Each row was made from one path, in order. Every step used is in the known rows, and no mark comes twice. Write each row's path.
Known rows
K S U P V: [ 10   4 -19  17   1  15 -17   8 -13   3 -19  -1 -11 -23 -11  -1   3 -10
  -9  19  -3 -12  13   5  12   6  -6  12 -11  14  -4]
E X P K: [  9  -5 -26 -20  19 -10 -19   1 -13   7 -12   5 -30 -34  -5  -1   7 -13
   7  -3   2  -9  16  10 -10  13 -13 -17  -3   9  10]
D K Z X: [  1 -24 -17   2  12  -7 -13   7   4  16 -10 -13 -22 -36  -9  -3  23  -4
 -28   4  -5  -4  -6   3  -3  27  -6  -9   3  25   0]
Z X P K S: [  4   6 -29  -1  11  -8  -8   2 -14   8 -15 -13 -22 -31  -1  -2  18 -16
 -10   9   2  -4   0  10  -6  20 -17 -10  -3  17   6]
X P: [  3   2 -19  -6  20  -8 -11  12 -23   9  -9  -5 -28 -34   3   1   8 -12
 -12  -2   1  -4  14  13  -7   1 -11 -12  -4 -13   3]
U P K Z X E: [  5  12 -20  17  -3  -2 -19  11  -1  17 -17  -8 -24 -16  -8  -7  14 -11
 -10  17  13  -2 -15   4  -1  20 -20   6   1  29   5]
V P K: [  6   9 -19  12  15 -11 -22  13 -23   9 -10  -4 -24 -26   1   0  14 -15
 -12   4  10  -4  13  16  -2   3 -14  -9  -7  -7   6]
R D V P K M: [  8  -1 -19   7   1  -1 -19  14 -24   8 -12  13 -18 -36  -9   1  10 -19
 -24  12  14 -11 -13  20  -1  19  -1   3  -4 -20  13]
P K: [  6  11 -19  10   7  -9 -16   6 -10  11 -19   8 -14 -28   4  -6   1 -12
  -2  11   0  -1  11  10   5   1  -7  -4  -4  -1   8]
Z X P V: [ 10  -8 -31 -10  14  -2  -7   2 -14  10 -13 -10 -31 -37  -4  -4  23 -15
 -12   3   2   0   5  15 -17  10 -29 -13  -7  10  -3]
R P K S U: [ 10  13 -17  -3   2  -5 -20   5 -14  -1 -21  -8 -22 -23   3  -5  -5  -7
  -1  16  -8   2  15   4  16  10   4  -4   4 -11   7]
K S: [  4   1 -17  17   9  -2 -12   8  -8   5 -15   4 -12 -29  -4   0   9 -13
 -18   8 -10 -11  10   7   5   8   3   1  -1   9   2]
P K M: [ 10  17 -19   3   6  -7 -13  -3  -6   6 -18  14 -18 -35   1  -3  -4 -15
   0  10 -10  -3  12  12   8   2 -11   1  -6  12  12]
K Z X: [  7  -9 -25  11   5   1 -15   8  -1  13 -16  -5 -28 -31  -5  -2  27  -8
 -22   8  -2  -8  -4   7 -11  19  -6  -3   4  23  -1]
X E K M: [  9  19 -19   8  10  -2 -13  14  -4   3 -22  11 -38 -44 -11   0  11 -15
  -5  -1  11   9  -6  20   3  -7 -24   1 -17  38   2]
D U P K S: [  5  -1  -8  24  -1  -7 -13  -9  -4  14 -17   7  -9 -21 -12 -10  -6 -12
 -17  18   9  -3  -1   6  20  11  -3  -5  14  14   9]
X P V: [ 11  -2 -24 -11  20  -4 -10   7 -22   4 -11  -6 -27 -34   2   3  21 -13
  -3   1  -3  -5  18  14 -11 -12 -19 -12 -10 -22  -1]
E K M: [  9  20 -16  15   4   4 -12   7  -7   4 -18  17 -26 -42  -4   2   2 -13
  -6  -2 -15   0  15  18   6  -4  -9  -5 -10  15   7]
S U P V: [ 12   3 -19   7   3  17 -21  11 -15  11 -19   3 -19 -25 -10  -7  -8  -7
  -6  17   6  -4  16  10   7   2 -19  10 -15  11  -6]
R M: [  4   1 -19  -3  10  -7 -17  16   3   7 -15   5 -30 -35   5 -12 -13 -10
 -23   3  -1  -5  21  11   5  23  -7  -3  12   3  -1]
R D X E: [  1  -5 -21  11   2  -1 -22  30 -16  14 -18  15 -23 -35  -9 -14   7 -22
 -16  10  23   1 -24  17  -1   9 -11   7  -6  -5   7]
X E K: [  6  14 -19  12  10  -3 -15  22  -7   7 -23   6 -35 -38  -9  -3  14 -13
  -6   0  19  10  -8  19   0  -6 -20  -4 -16  30   0]
V P: [  5  -2 -18  10  18  -8 -20  17 -23  11  -5  -2 -30 -30  -3   0  13 -15
 -24  -2   9  -5  15  18  -7   5 -14  -8  -5  -2   0]
D V P K: [  7   6 -19  13   9  -8 -22  23 -20   9 -13   4 -24 -25  -3   7  11 -13
 -24   5  27 -10  -4  19  -4  13  10  -5   4 -28   6]
S U P K: [  6  13 -17  10   1  10 -22  12 -17  13 -21   2 -16 -22  -7  -9 -16  -8
  -3  20  10  -3  11   8  15   9 -11  10 -11  15   1]
R D: [  4 -11 -18   8   3   2 -14  11 -18  13 -14  15 -13 -37  -6 -10   4 -16
 -18  11  -2  -4  -2  13  -2  11 -11   1  -7   0   7]
U P V: [ 11   1 -17  11   2   5 -16   8  -7  15 -12   3 -16 -19  -8  -7   4 -12
  -9  10  -2  -3  11   8  -3   2 -22   3  -3  -2  -1]
D U P K: [  6  -3  -8  19   0  -8 -14  -8  -4  18 -17   9 -13 -23 -11 -13 -10 -11
 -17  15  12   1   0   9  16   9  -8  -8  14  10   9]
E K S U: [  5  17 -18  26   2  12 -15  14 -15  -1 -24   4 -16 -33  -5   5   7  -8
  -5   9  -6  -6  15  13  14  -2   3  -1 -16  15   1]
E K Z X: [  6   8 -22  23  -1   4 -14  13  -4   8 -21  -2 -28 -33  -4   3  28  -7
 -11   4  -6  -4   1  12  -6   8  -7 -10  -5  19   1]
K Z: [  7  -4 -18  14   8   0 -18  12  -5  10 -14   0 -24 -28  -1   3  23  -6
 -17   7  -7 -11   7   5  -7   5   4  -1   3   3   1]

Which path is each row?
[  5  10 -21  -1  14 -10 -15   8 -21   5 -13 -13 -25 -26   8   7  23  -9
   0   6  -2  -9   9   8  -4  -2  -3 -11  -3 -20   8] : X P K Z
[  5  10 -24  16   4   3 -13  12 -12   6 -18  -9 -32 -33  -1   6  33  -7
  -9   1  -6  -5   2  13  -8   6  -8 -14  -6   9   2] : E K Z X P
[  4  16 -16  28   2   2 -12  13 -10   1 -20   7 -15 -31  -3   5  15 -11
  -9   3 -12  -5  13  12   7  -2   3  -6  -8   7   4] : E K S
[  7   2 -24  15   5  -6 -23  21 -16  10 -14  -4 -28 -25  -5   8  25 -11
 -28   8  26 -13 -13  16 -10  23   8  -5   7 -16   4] : D V P K Z X
[  9  10 -16  -7   4 -13 -19   6 -11   6 -17  -4 -27 -25   6  -9  -5  -9
  -3   9  -7   7  15   7   7   7  -3 -11  10 -20   9] : R P K
[ 15 -15 -29 -25  23  -3 -17   0 -12   5 -11   5 -34 -37  -9   1  17 -13
   4  -6  -2 -10  20  12 -19   4 -20 -18  -6   5   2] : E X P V
[  6  15 -20  15   4   1 -17   5 -14   2 -23   1  -8 -27  -1  -1   2 -11
   1  20  -1  -9  12   7  17   4   1   6 -10  10   6] : P K S U
[  0   3 -20  23  -3   2 -20  30 -16   8 -21  11 -18 -34  -9  -8  14 -21
 -12  11  17  -1 -24  16   6   7  -6   6  -9  -3   8] : R D X E K S
[  7  12 -19  16   8  -1 -17  22  -4   5 -22   0 -37 -35  -7   4  29  -9
  -8   2  15   4 -11  15  -3  -7 -14  -2 -14  29  -1] : X E K Z
[  4  13 -14  21  -4  -1 -20  10  -6  16 -14  -3 -15 -12  -2  -3   6  -8
  -7  15  -2  -8   3   2   3  12  -7   5   4   1   8] : U P K Z
[  8   4 -25  11  13 -11 -22  13 -16   9 -13 -15 -35 -28  -5   2  36 -13
 -14   8  21  -4  -8  14  -9  12 -22  -6  -7  19   2] : V P K Z X E
[  3  16 -14  24  -4  -2 -17   8  -8  12 -14  -1  -7 -12  -4  -4  -2 -13
  -7  16  -3  -7   5   2  10  14  -8   6   1   6   9] : U P K S
[  9  13 -19   8  14 -10 -19   6 -20   6  -9   1 -27 -32  -2   2  10 -17
 -10   4   2  -6  13  17   1   4 -18  -5  -8   3   8] : V P K M
[ 10  -6 -26 -19  18  -7 -21   2 -11   5 -12   0 -32 -32  -4   4  19 -10
   5  -2  -1 -14  11   7 -14  13  -7 -16  -1   6  10] : E X P K Z
[  7  -6 -13  20  -4  -6 -14 -10   1  19 -18   1 -18 -22 -13 -12   4  -9
 -20  18  12  -2 -10   6  10  20  -9  -8  17  24   7] : D U P K Z X
[  5  -6 -26   2  11  -2 -14   9 -10  11 -12 -15 -33 -32  -2   2  33  -8
 -20   6  -1  -9  -2   7 -15  17  -9  -9   3  13   0] : K Z X P
[  5   5 -16   9   3  13 -21  16 -16  14 -17   3 -20 -25 -10  -9 -18  -8
 -13  15  10  -5  12   9  10  10 -12  10  -9  18  -3] : S U P
[  4   4 -29  -6  11  -9  -9   3 -15  12 -15 -10 -27 -33   0  -6  14 -15
  -9   7   5   1   2  13  -8  17 -22 -12  -3  15   4] : Z X P K
[ 12 -14 -10  14   3  -2 -13 -10  -3  16 -16  10 -17 -26 -15 -11  -1 -11
 -18  12   9   0   5  11   9   2 -15  -8  10   7   1] : D U P V
[  7  -7 -26   6   8  -2 -16  12   2  12 -18  -8 -36 -34 -10  -3  33 -10
 -21   9  13  -2 -17   9 -12  17 -15   0  -1  40  -3] : K Z X E
[  4 -14 -13   7   8   4 -13   6  -5   7 -13 -10  -8 -29 -14  -1   5  -5
 -17  14  -6  -7   7   3  16  14  -6   3 -10  16  -2] : D K S U P V
[  1 -20 -11   5  14  -9 -15  11   0  14  -9  -9 -19 -34  -6   1  20  -2
 -25   3  -8  -6   1   2   2  15   3  -7   3   7   2] : D K Z
[  9 -13 -25 -23  22  -6 -18   6 -13   8  -9   6 -34 -37  -8  -1   7 -13
  -3  -8   1 -11  17  11 -16  14 -13 -17  -2   9   5] : E X P
[ 11  -8 -29  -1  11   1 -12   5  -9   8 -14 -16 -31 -32  -2   4  40  -8
 -13   8  -3 -10   1   8 -18  10 -14  -8  -2   6  -2] : K Z X P V
[ 10  -1 -28 -19  17  -1 -20   1 -16   0 -16   1 -26 -34  -7   2   7 -11
   8   4   1 -14  16   8  -3  14  -9 -11  -8  16   7] : E X P K S U
[  1  13 -20  20   6  -5 -24  38  -8  11 -22  11 -33 -31  -5  -6   8 -17
  -8   0  29   7 -16  20   3  -4  -6   0  -5  -1   2] : D X E K
[  6  12 -17  25   2   4 -16  15  -8   6 -19   3 -24 -30   0   7  25  -5
  -8   2  -9  -6   9  11  -1  -4   2  -8  -6   2   3] : E K Z
[  2 -23 -18  -1  14  -9 -13  11   6  14 -12 -16 -28 -38 -13  -3  27  -5
 -27   5   7   1 -17   5  -3  24 -14  -6   0  40  -2] : D K Z X E
